Each row was made from one small tree. The marks that hang from a mark follow it in brackets, in alphabetical order. Every link used is in the known rows. Write each row's tree.
Known rows:
dinupu{vipufo{buni goge}}: [ 25 -51   9 -18   2 -16 -32  -3  14  11  13 -22 -17   9  -9  21  -1  -6
 -42  20  22 -15 -18  10 -11]
vipufo{bapa{muzi nuref} buni goge}: [ 27 -47  19 -18  10 -11 -50  19  40   1   8  10 -23   1 -16   9   9  -1
  16 -13   1  -3 -24  11   1]
nuref{begazun{vipufo{bapa buni goge}}}: [ 10  -7  16   7  -3 -14 -17   6  -3 -11   3 -12   7  27 -11  13  53  11
  -9 -13  -2 -15   4  27  12]
luru{bemobeb{begazun{muzi nuref vipufo}}}: [ -8  56 -17  36  10   8  43   9 -17  -6  12   1  -6 -14   9  -6   0  -6
  -4   6  -5 -10   3 -18   4]
vipufo{bapa goge}: [  1 -45  21 -21   6   9 -57  18  36  22   0 -15 -16  16  -4   3  36  17
   1 -16  -2   0  -4  36   2]
luru{bemobeb{begazun{nuref vipufo}}}: [ -5  40 -10  32   1   5  33   7 -18  -6   7  -6  -2  -7   8  -3   9  -6
  -1   9  -2 -11  -1  -6  -1]
begazun{nuref vipufo{buni}}: [ 29 -33   6 -22  -9  -1  19 -18   1   0  -6 -15  20  34  20  11 -12   8
 -14   8  -1   0  17  22  -2]
nuref{begazun{vipufo}}: [ -2  18  10   6 -14 -13  12  -4 -20 -13  -6 -12  19  21 -12   6  49   8
 -12 -14  -2  -5  15  17   5]
bapa{muzi nuref{pevov}}: [  8  -5   7 -18  -8 -13  19 -14 -11 -15  -9  33  14 -21 -22  -7 -33 -23
  32 -10   9  14  -9 -23 -10]
vipufo{buni goge}: [ 29 -45   7 -17   9  -9 -40  15  19   3   4 -18 -12  35   1  21  14  -2
 -31   7  10 -13 -22  25 -18]
buni{vipufo{bapa}}: [-10 -20   0 -19 -10   5 -55  20  26  20 -10 -18 -13  25  -1   3  15  11
 -12  -9  -1   6 -19  23  -4]
bapa{nuref}: [  2 -28  13 -21 -16  -9   5   2  -2  -2  -9   2   9  -8  -4  -5   8  -6
   8  -3   4  16 -11   3 -17]
bemobeb{begazun{muzi}}: [-15  66  -9  23   8  13  15   8  -4   9   2  -8  -4 -12   2  -4  10   1
 -16  -5  -5  -5   5 -17  -8]
vipufo{bapa{nuref{begazun pevov}} goge}: [  2 -56  27   2   9  -3 -35  11  10  -3   6  10  -3   2  -9   1  22  -2
  29  -8   5  -8 -18  22  11]
buni{vipufo{bapa{muzi nuref}}}: [ -4 -13   2 -19 -11  -2 -40  15  26  10 -10   2 -14   8 -14   1   1   1
   7 -14  -1  11 -22   5  -3]
begazun{muzi{bapa{nuref{pevov}}}}: [-14   7 -21  -3   5   5  15  -9  -6   1  -3  14  -2 -22   8 -14 -31  -2
  -6  12  -2  18   9 -31 -10]
bemobeb{begazun{vipufo{bapa}}}: [ -3  31   8   6 -12   7  -7   1   5  12 -10 -21  10   5  -1   2  39  19
  -2 -18  -8  -2  16  13   1]
vipufo{goge}: [ 11 -33  12 -18   3   0 -26   8  14   8  -3 -16  -6  26  -5  11  20   3
 -19  -4   6  -3  -6  24 -14]
bapa{muzi nuref}: [  6  10   8 -21 -15 -13  17  -5   3  -9 -10  23   1 -24 -26  -6 -10 -14
  21 -17   1  20  -4 -21 -14]
muzi{bapa{nuref{begazun}}}: [-17 -10 -10  10 -15 -10   6 -13 -13 -11 -10   4  -1 -22   1  -8   2  -3
   2  26   2  17   2 -17 -15]
luru{bemobeb nuref{begazun}}: [-21  33 -15  44   7  -3  33  17 -41 -23  19   0 -10 -20   8  -1  -5 -23
  16  23   8 -24 -27  -2   7]
buni{vipufo{bapa{muzi} goge}}: [  3 -21   3 -17   2   1 -59  19  36  14  -5  -7 -24  28 -16  12   7   5
  -6 -14   1  -1 -21  16  -1]
bemobeb{begazun{muzi{bapa} vipufo}}: [ -7  58 -16  19  -3   9  20 -10  -5   5  -7 -11   5  -8   4  -1   8  14
 -16  -3 -10   3  27 -20  -4]
bemobeb{begazun}: [-12  43   1  17  -4   7   1   6  -5   9  -5 -17   0  -3   0   1  24   1
 -11   0   0  -5  -1   0 -14]
muzi{bapa}: [-17  -8 -16 -10 -14   2 -14 -12   3  10 -16 -14  -7  -6   8  -7   0  10
 -18  22  -1  21  13  -4 -21]
nuref{begazun{muzi} pevov}: [-16  27  -4  26  16  -2  21  -3 -39 -18   8  17  18   2  -2  -4  -6 -17
  -1   4   7 -15  -3 -11  10]

Write each row's tree:
[-16  16 -25   8  15  21  37 -18   0   8   5   9 -11 -17  26 -13 -51  -3
 -12  32  -7  14  21 -30  -3]  begazun{muzi{bapa} nuref}
[  5  -3   7 -24   0  -2 -47  17  34  15   0  -3 -18   0  -9   0  17  10
   0 -16  -6   4  -7  13  -1]  vipufo{bapa{muzi} buni}
[-16 -20 -10  13 -11 -10   7 -18 -23 -16 -10  11   7 -21   4  -8 -14 -10
  10  31   7  13  -2 -18 -13]  muzi{bapa{nuref{begazun pevov}}}
[  0  30   9   5 -10 -21  29  -4 -13 -24  -1  30   2 -26 -33  -4   5 -20
  24 -14   1   8  -6 -26  -4]  bapa{muzi nuref{begazun}}
[ 22 -30  14 -20  14  -4 -62  20  44  11   8  -3 -28  14 -14  12  18   7
  -2 -14  -1  -8 -15  20   1]  vipufo{bapa{muzi} buni goge}
[-14  14 -20  -5   2   5  14  -4   2   5  -3   9  -8 -24   6 -14 -19   2
 -11   9  -6  21  12 -31 -11]  begazun{muzi{bapa{nuref}}}
[  2   4   9   4 -11 -15  31  -1 -18 -19  -1  13  17  -8 -11  -3  18  -5
   8 -12  -2   6   3  -9   2]  bapa{nuref{begazun{muzi vipufo}}}
[ -3  20  -1  16   7  -7  27 -13 -40 -22   2  13  32  16  -4   1   1  -6
  -1  -9   4 -13  13  -3  16]  nuref{begazun{muzi vipufo} pevov}
[  7 -32   6 -15  -2  -4 -50  18  33   7  -4   3 -21  18 -17  10   1  -1
   6 -13   3   2 -27  10  -1]  buni{vipufo{bapa{muzi nuref} goge}}
[ 24 -73  22 -18   8  -8 -58  24  36   6   8  -4 -18  11  -1  10  21   4
   6  -3   3  -6 -28  28  -2]  vipufo{bapa{nuref} buni goge}
[ 12   9  -6 -15   3  14  48 -21  -1   5   0   1  17  15  17  -2 -27  11
 -12  -6 -11   8  37  -5  10]  begazun{muzi nuref vipufo}
[  6  -2 -16 -17  -9  -1  24 -23  -6  -3 -12   7  19  -3   5  -7 -20  14
  -6  -6  -7  20  33 -20  -1]  begazun{muzi{bapa{nuref{pevov}}} vipufo}
[  9 -32  15 -25 -12  12   7 -17  13  13  -9 -12  17  20  15  -2   4  21
   8  -8 -10   9  30  29  12]  begazun{nuref vipufo{bapa}}
[-11 -35 -11  -6 -14  -5  -2 -19 -11  -5 -15   6   7 -18   9 -10 -24  -5
   7  29   7  21   0 -15 -20]  muzi{bapa{nuref{pevov}}}
[  6 -58   8 -13   0  -1 -55  17  23   7  -5  -3 -10  26  -4  10  -1  -2
   5  -3   8  -2 -33  21  -1]  buni{vipufo{bapa{nuref{pevov}} goge}}
[ -2  -1   3  10  -6  -3   6   0 -19 -11   4 -13   8   5   8   9   4  -1
  12   6   3 -17  -7  20  10]  luru{nuref{begazun{vipufo{bapa buni}}}}
[ -9  41 -17  39   1   5  34  10 -31 -13  10 -10  -3 -18  13   2 -12 -11
  17  16   4 -22 -16  -4   2]  luru{bemobeb{begazun{vipufo}} nuref}
[-17  61 -20  43  16  11  38  16 -17  -3  16   4 -16 -23  11  -9  -6 -14
  -4  15  -4 -12  -8 -23  -1]  luru{bemobeb{begazun{muzi nuref}}}
[-16  28  -8  21   7   4  26   3 -27 -10  11  -2   0 -10   8   1 -15 -12
   7  12   4 -15  -9  -2   5]  luru{nuref{begazun{muzi}}}
[ 24 -23  10 -24  -6   3   4 -15  19   6  -4  -4   9  20   9   5  -9  14
   6  -7  -9   4  22  18  12]  begazun{nuref vipufo{bapa{muzi} buni}}
[  7 -40  11 -23  -5  -8 -43   2  22  23  11 -22 -17  -7  -5   7   9   6
 -27  11  11  -5 -11  14   0]  dinupu{vipufo{bapa buni}}
[-20  65 -20  29   6  13  14   1  -5   8   0  -6  -9 -21   6  -6   1   3
 -16   9  -6   1  11 -28 -10]  bemobeb{begazun{muzi{bapa}}}
[  7 -14   0 -13  12  20  28 -22   0   8   2  12  22  11  22  -9 -38  11
  13  -7  -9   4  33   2  25]  begazun{muzi nuref{pevov} vipufo{bapa}}
[ 10  12  11   2 -10 -24  35 -19 -28 -33  -6  37  25 -14 -30  -1 -13 -22
  35 -16   7   4   0 -22   4]  bapa{muzi nuref{begazun{vipufo} pevov}}
[-12   8  17  -5  -7  -5 -13   9  13   0  -1  17  -8 -25 -22 -11  25   2
  31 -24  -8  11  -2  -2   9]  vipufo{bapa{muzi nuref{begazun}}}
[  1 -40   5 -16   0   4 -64  22  33  17  -5 -17 -20  35  -4  12  15   9
 -13  -8   3  -3 -25  28  -3]  buni{vipufo{bapa goge}}
[-14   2 -25  11  21  21  38 -26 -15   2   5  19   2 -14  30 -14 -74 -13
  -2  38   0   8  16 -32   0]  begazun{muzi{bapa} nuref{pevov}}
[ -7  45 -10  26  -4  -1  18  14 -16  -5   2 -11  -2  -6  -1  -2  27   0
  -6  -3  -2  -9  -3  -3  -4]  luru{bemobeb{begazun{vipufo}}}
[  8  38   5   7  -9   1  -9   2   9   6  -7 -15   5   4  -6   6  30  14
  -3 -18  -7  -6  11   6   0]  bemobeb{begazun{vipufo{bapa{muzi} buni}}}
[ -5  -8  14   9  -4  -8  -1 -11 -30 -16  -4   3  32  20  -5   1  23   1
  13 -10   4 -12   8  20  18]  nuref{begazun{vipufo{bapa}} pevov}
[ -6   4 -11   2  23  21  40 -15 -14   3   8  17   9  -2  25 -10 -60 -15
  -1  18   2   0   8 -17   4]  begazun{muzi nuref{pevov}}
[  2  10   2 -30  -5  10  -4   1  19  18  -7  -8  10  11   0  -7  22  32
  -9 -37 -17  14  36  10  14]  begazun{muzi vipufo{bapa}}
[  2  43  -7  25  10  15  44 -18 -18  -1   1   2  19   1  15   0 -25  -2
   0   4  -3 -10  20 -16   7]  bemobeb{begazun{muzi nuref{pevov} vipufo}}
[ 17  -8  -2 -15  10  13  17  -8  18  10   7   0   6  14  23  -1 -19  18
  -6  -6 -14   3  27   5  19]  begazun{muzi nuref vipufo{bapa buni}}
[-22  34 -23  52  22   1  43  10 -54 -29  24  17  -1 -24  13  -5 -38 -32
  24  27  12 -29 -29 -17  15]  luru{bemobeb nuref{begazun{muzi} pevov}}
[ 13 -33  12 -22  -7 -16 -29  -2  22  13  11  -2 -18 -25 -18   5  -5  -3
  -9   5  12   0 -14  -5   1]  dinupu{vipufo{bapa{muzi nuref} buni}}
